Each row comes from the steps of one walk. Every step used is in the known rows, and no mark comes twice. Write the walk behind each row, first mark first.
Known rows:
sifo/ponak/misir: [-24 -11  -1 -12 -21  -7   1   9 -11   7  14   2  -5  -4   1  11   1   9
  13   2  -7  -2   0 -10   2  -4   8  -3   7   0  -2  13]
sifo/misir/ponak: [  0   7  12  -6  -2   4  10  -9   2   5   7  -1 -13   2 -14 -15   1  -8
  13  -3  16   0  -9  -1  -5 -17  -5 -18  -1   2  10  -2]
nadom/sopopug/misir/ponak/libotu: [  7   9  -3   0   7   9  -9  -4  10  -8  14   2  -4   1   1 -10  11 -17
   7  12  -5   1   5  16  11  11  -7  -5  -6   5  -1  -3]
sopopug/misir: [ -3  -3   2   1  -2   2  -3   5  -1   3  11   5  -5  -7 -10 -10  -3  -4
  13   4  -3  -6 -10   3 -10   0  -1   4   3   3  -3  -2]
lekon/nadom/ponak: [ -1 -15  -5  -1 -13 -11  18   6   2  18   6  -1   8  -3  -9   5   0  -7
  -2  14  12   4  -5   1  -2 -16  -3  -9  12   4   2  -6]
ponak/libotu: [ -3 -16  -8 -14  -8   1  -6  10   4   3   9   3   9   7  -3  10  -3  -1
   2  -3   1   4   4   4   1   8  12   7  18   7  -8  -2]
sifo/ponak: [-19 -18   2 -10 -19  -2  11   5  -7  15  -2   4  -2   3  -5  -1   2  11
   4  -7   3  -2  -9  -5  -2 -12   3  -8  19   8   3  -2]
nadom/misir/ponak/sopopug: [  4  10   3  -7 -11   1  -3   1  -3 -10  16   0   7  -2   6  -7   0 -21
  12   5  12   5   6   5   9   5  -4 -14  -6  -2   8  -2]
nadom/sopopug/sifo/ponak/libotu/misir: [-10   4  -3   6   2  -1 -10  -7   4  -9  -4   6  -7  11  14   8   9  24
 -12   6 -21  -6   1  -8  19  12   5   5  -2  -9  -2  -2]
sifo/misir/ponak/sopopug/lekon: [ 11   5   1   0   1   7   2  -2  -3  -7  -2   3 -11  -3  10 -12   0 -17
   4  -5   4   6   7  -2  -3   0 -10  -5 -16   7  -4   9]
sopopug/sifo/libotu/ponak: [ -6  -3   6  17  12  -3 -18  -5  -3  -5 -26  -4  -1   3   5   0   2  36
  -9  -4  -9 -16  -5  -8   9   1  -9   0  18   2  -1   4]
lekon/ponak/libotu/nadom: [ -7  -9  -8   2 -11  -3   1   5  -6  12 -15  -4  18   1   2  21  -7   7
 -11  -9  -4   3  -3   2  -3   6  18  26  17   3  -7   2]
sifo/misir: [-10  -5  10 -11  -6  -6  13  -2   3   6   9  -1  -9   5 -11  -4  -1   7
   6  -2  16   1  -6 -11  -9 -15   3  -6   5  -1   4  -5]
sopopug/misir/ponak: [  6   8   5   4   1  11  -4  -3  -1   2   9   4 -10  -8 -13 -21   0 -18
  19   3  -1  -7 -12  12  -6  -3  -8  -9  -2   5   4   0]
nadom/sopopug/sifo/ponak/misir: [-13   1  -2  -1  -3  -5  -6  -1   1  -4  14   5  -8   1  19  10   7  18
   1  14 -18   2   4 -10  12  -1  -4  -9  -6  -8  -1  10]
lekon/libotu: [  2 -13  -5  -2  11  -2   2   4  -8  15   4  -4  11 -10 -17   7  -5  -4
  -4   3   5  -3   1  -3 -14   4  11  -4  20   8   2  -7]
lekon/sifo: [ -1 -17  -3 -11  13 -12  11   4   4  15   2   6  18 -11  -8  17  -8   2
  -4 -11  -5  -1  -6  -4 -15  -4  13  -7  24  -2   3  -3]
sifo/misir/ponak/libotu/nadom/sopopug/lekon: [ 14  14   4   2   0   3   0  -9   6 -11 -11  -4 -10   8  12  -8   8  -3
 -14   2   6   6   8   3   5  -1  -7   8 -20   1  -9   3]
misir/ponak/sopopug/lekon: [ 18  -3  -7  -1  -1   9  -5   5  -7  -5  -2   5   1  -4  10  -8  -4 -23
   3  -5   0   5   5   8  -3   6  -8  -1  -6  12  -7  10]
libotu/ponak: [ -6 -16   4   1  -9  -5  -1   7 -10   4 -12  -1  13  -1  -5  -3  -5  10
   0  -6   5 -12  -7   6   1  -3  -2   9  28   7  -6   1]
misir/ponak/sopopug: [  6  -4  -3  -5  -3   8   1   3  -5  -2  10   3   7   2   3  -2  -2 -17
  12  -3   8   3   0   7   3   5   0  -6   1   5  10   1]
nadom/misir: [ -3   1   8 -14 -18 -10  -1   6   0   0  16  -1   7  -3  -7  -4  -3  -6
   4   8  14   3  -1   0  -1  -7   2 -10   9  -3  -3  -7]
nadom/ponak: [  2 -19  -3  -8 -13  -1   4   5   1  12  10   1   6   0  -4  -5   4  -9
   1   8  15   0  -1   7   4 -17  -3 -10  18  11  -1  -7]
sopopug/lekon/misir/ponak/libotu: [ 12   2 -10  -1  12   4  -4   3   0  -1  -1   4   0  -4  -6   3  -4 -24
   1  -2 -10   5   8   5  -4  11   2   0  -7  11 -11   7]
lekon/sifo/ponak: [-20 -19  -1 -10   0 -11  17   0  -2  20  -8   7   8 -10  -3  13   0  14
  -5 -15 -10  -2  -7 -11  -7 -10   8 -13  25   0   5  -1]
lekon/libotu/ponak/sopopug/sifo/misir: [ -6   7   2  19  23   1  -4 -12  -2 -11 -11  -3  -3  -3  12   2  -1  21
  -7  -1  -8  -4  10 -19   4  10  -6   2  -1  -8   3  -1]
sifo/misir/ponak/libotu/nadom: [ -5  10   6  -1 -10   8   0  -7   2  -4  -7  -5  -6  11  -4   1   0   7
   2 -10  11   1  -3  -2   1  -1  11  14  -3  -6   2  -1]
lekon/misir: [ -3  -9  -3  -4   9 -13  14   8  -5  10   9   4   9  -3 -16  12 -11  -6
   4   2   3   0  -6  -7 -15  -3   9   0   2   3   3  -5]
misir/ponak/libotu/sopopug: [  5  -2  -5  -7   1  11 -12  11   3  -7  -5  -4   4  15  -4   4   2   0
   1  -7  -1  -3   3  18  11  13   2  12   0  -2   2   2]
sifo/nadom/ponak/sopopug: [ -7 -12  -2  -5 -18  -5   8   0  -1   1  11  -3   7   6  12   0   6   1
   2   2  16   7   6   2   9 -13   0  -5  -3   5   8  -4]

Which walk is each row?
[  8  14   1  16  10   8   1  -8 -12  -4 -19  -8  -5  -7   3  -1  -2  -3
  -9  -7   5   1   8 -10 -10   7   4  13 -17  -1   1   4]
sifo/misir/ponak/sopopug/lekon/libotu/nadom
[ -5   7  -2   8  16   1  -4  -4  11  -4 -13  -4  -6   8  10  12   0  23
 -12  -4 -17   2   3  -7   7   5  -3   9  -7 -11  -2   3]
lekon/ponak/libotu/sopopug/sifo/misir
[ 15  15   2   3 -13   5  -9   2  -8 -14  -8  -1   2  -4  15  -9  -4 -17
  -2  -2   5   5   7   4   1   7  -5   8 -17  -1  -8   7]
libotu/nadom/misir/ponak/sopopug/lekon
[ 12  16   9   4  17  -5  15 -17   7   0 -14  -2  -5  -7   3  -4   4  -3
 -13  -6   4   2  -1  -3  -7 -12  -6  -9 -14  -8   6   2]
libotu/nadom/sopopug/lekon/sifo/misir/ponak
[ -3   6   2   3   9   2   0  -7   8 -10   7   5 -11   8  14   2  -3  15
   2  -1  -1   6   2 -18   1  -1  -3  -2 -10 -11   4  -2]
ponak/sopopug/sifo/misir
[ 10  15   5  -2 -14  -1  -3  -3  -4 -12   1  -3  -3  -4  13 -15   0 -16
   2  -2   7  10   8   4   0  -4 -10 -10 -22   4  -5   7]
sifo/nadom/misir/ponak/sopopug/lekon
[ 17  10   0  13  14   7  -8  -6 -14   3 -10  -1  -5 -15 -15  -8  -3 -17
  -3   1  -6 -13  -4   2 -10   7   4  -3  -2   5  -1   4]
sopopug/lekon/libotu/misir/ponak
[ 11  -9  -6  11  -2   4  -3   0  -9  10 -16  -7   7 -10   0   0   1  -5
 -17   5   7  -3   7   1  -5  -6   3  10   8   9 -10  -3]
sopopug/lekon/libotu/nadom/ponak
[ -3 -11 -11  -2  -6  -4   2  16   7   1  -5  -7  10  12   0  16   4   7
 -10   6   1   1   8  10  14   7   1  15   1  -5  -1  -2]
lekon/nadom/ponak/libotu/sopopug
[  3   9   1 -13 -11   4 -11   0   5  -6  13  -1   3   1  -4  -5   2 -18
   8   5   6   5   7  10  10   6   1 -11   6   2  -5  -3]
nadom/misir/ponak/libotu
[  7  15  10   4  11  11  -1 -16   9  -2   3   4 -19   3  -5 -15  -1   1
   9   0   3   1 -10  -4  -3 -14 -11 -19  -6  -5   7  -1]
sopopug/sifo/misir/ponak
[-19  -1  -3   3  -5   7 -10  11   1  -6  -7  -2 -10   7   3  -2   8  16
   4  -4 -19  -8   2   5  11  15  -2  19  -7  -4  -4   2]
sifo/ponak/libotu/sopopug/misir
[-11  -5  -1   5  -1   7  -6   4   1   0 -16   4  -7  12   9   3   2  32
  -6  -8 -15  -6  -8  -4   8  -2  -7   4   2  -8   3   0]
libotu/sopopug/sifo/ponak
[ -5  -6  -3  -5  -7  -2 -10   6  -3  -3   4   3   3   6  -6  11  -4   6
   1  -2  -6  -8  -2  -3   3  14  20  16   9  -3  -5  -1]
ponak/libotu/misir
[ -6   1  -8  10   0   0  -3  12   7  -4  -1  -5  -2   2  -1   3   6   3
   0  12 -11  -4   5   9  11  12  -5  18 -12  -7  -3  -1]
lekon/nadom/ponak/libotu/sopopug/misir
[ -6  -4   3   4  16 -14  12  -4  -2  -4 -19   1   3 -13  13   6  -3   9
 -11 -16  -9  -1  11 -15  -5   3  -3   3   3  -4  -7   9]
libotu/ponak/sopopug/lekon/sifo/misir
[ -4   7   9   3  -2  -9   6  -7   7  -2  15  -3  -6   1   0 -14   9   7
   3  13   4   0  -7   5  -2 -11  -8  -4 -17  -1   7  -8]
sifo/nadom/sopopug/misir
[ 10  11  -4   0  12  -5   4  -7   6  -6   2  -2  -2   3   1   0   5 -13
  -7   5  -3  10  10   7   1   1  -4  -6 -23   8  -2   2]
sifo/nadom/sopopug/lekon/misir/ponak/libotu
[  0  10   0   7  -7  14 -12  -2  -1  -6  -6   0  -3   3  -2  -4  -2  -2
   7  -5  -3  -4  -5   8   0  10   8  22  -4  -3  -3   1]
sopopug/misir/ponak/libotu/nadom
[ -9  -9   5 -10   3 -17  16  -5   4  14   0  -1  12  -6  -9  12  -6  15
  -4 -15   2   3 -10  -6 -18 -18  13  -8  10  -5   8  -3]
lekon/sifo/nadom
[  7  12  10  -9 -13   0  -2  -2  -1  -1  13  -1   1  -5 -11 -15   0 -20
  11   7  14   1  -5   9   1  -9  -6 -21   3   0   4  -4]
nadom/misir/ponak
[ 14  -4  -6   1  17 -15  12   6  -1   2   3   3   6  -5  -1   6  -3 -13
 -12  12  -2   5   5  -2 -10   0  -5  -1 -14   7  -6  -1]
nadom/sopopug/lekon/misir
[  9  20   6  15  29  13  -6 -13   5  -5  -9  -6 -15   2  -7  -7   3   8
  -2   0  -3  -6  -2  -3   0   0 -10 -10 -14 -11  13  -3]
lekon/libotu/sopopug/sifo/misir/ponak
[  2   2  -1  -2 -11  11  -8   1  -2  -1  -8  -2   6   9  -3   5  -4   0
   1  -9   6   0  -4   8   1   5  13  18   6  -2  -1   0]
misir/ponak/libotu/nadom
[-5 -3 -3  3 -1  3 -4  8 -3 -6 15  5  0 -5  6 -5 -2 -7 14  3 -5 -1  0  0
 -2 13  0  9 -6  0  0  0]
ponak/sopopug/misir
[ 12   2  -4   8  14  -9   6  -3  13   1   6   5   5   5   7  10  -2  12
 -13  19  -6   7  -7  -3  -1  -3  -9  -7  -4 -11   5  -7]
lekon/nadom/sopopug/sifo
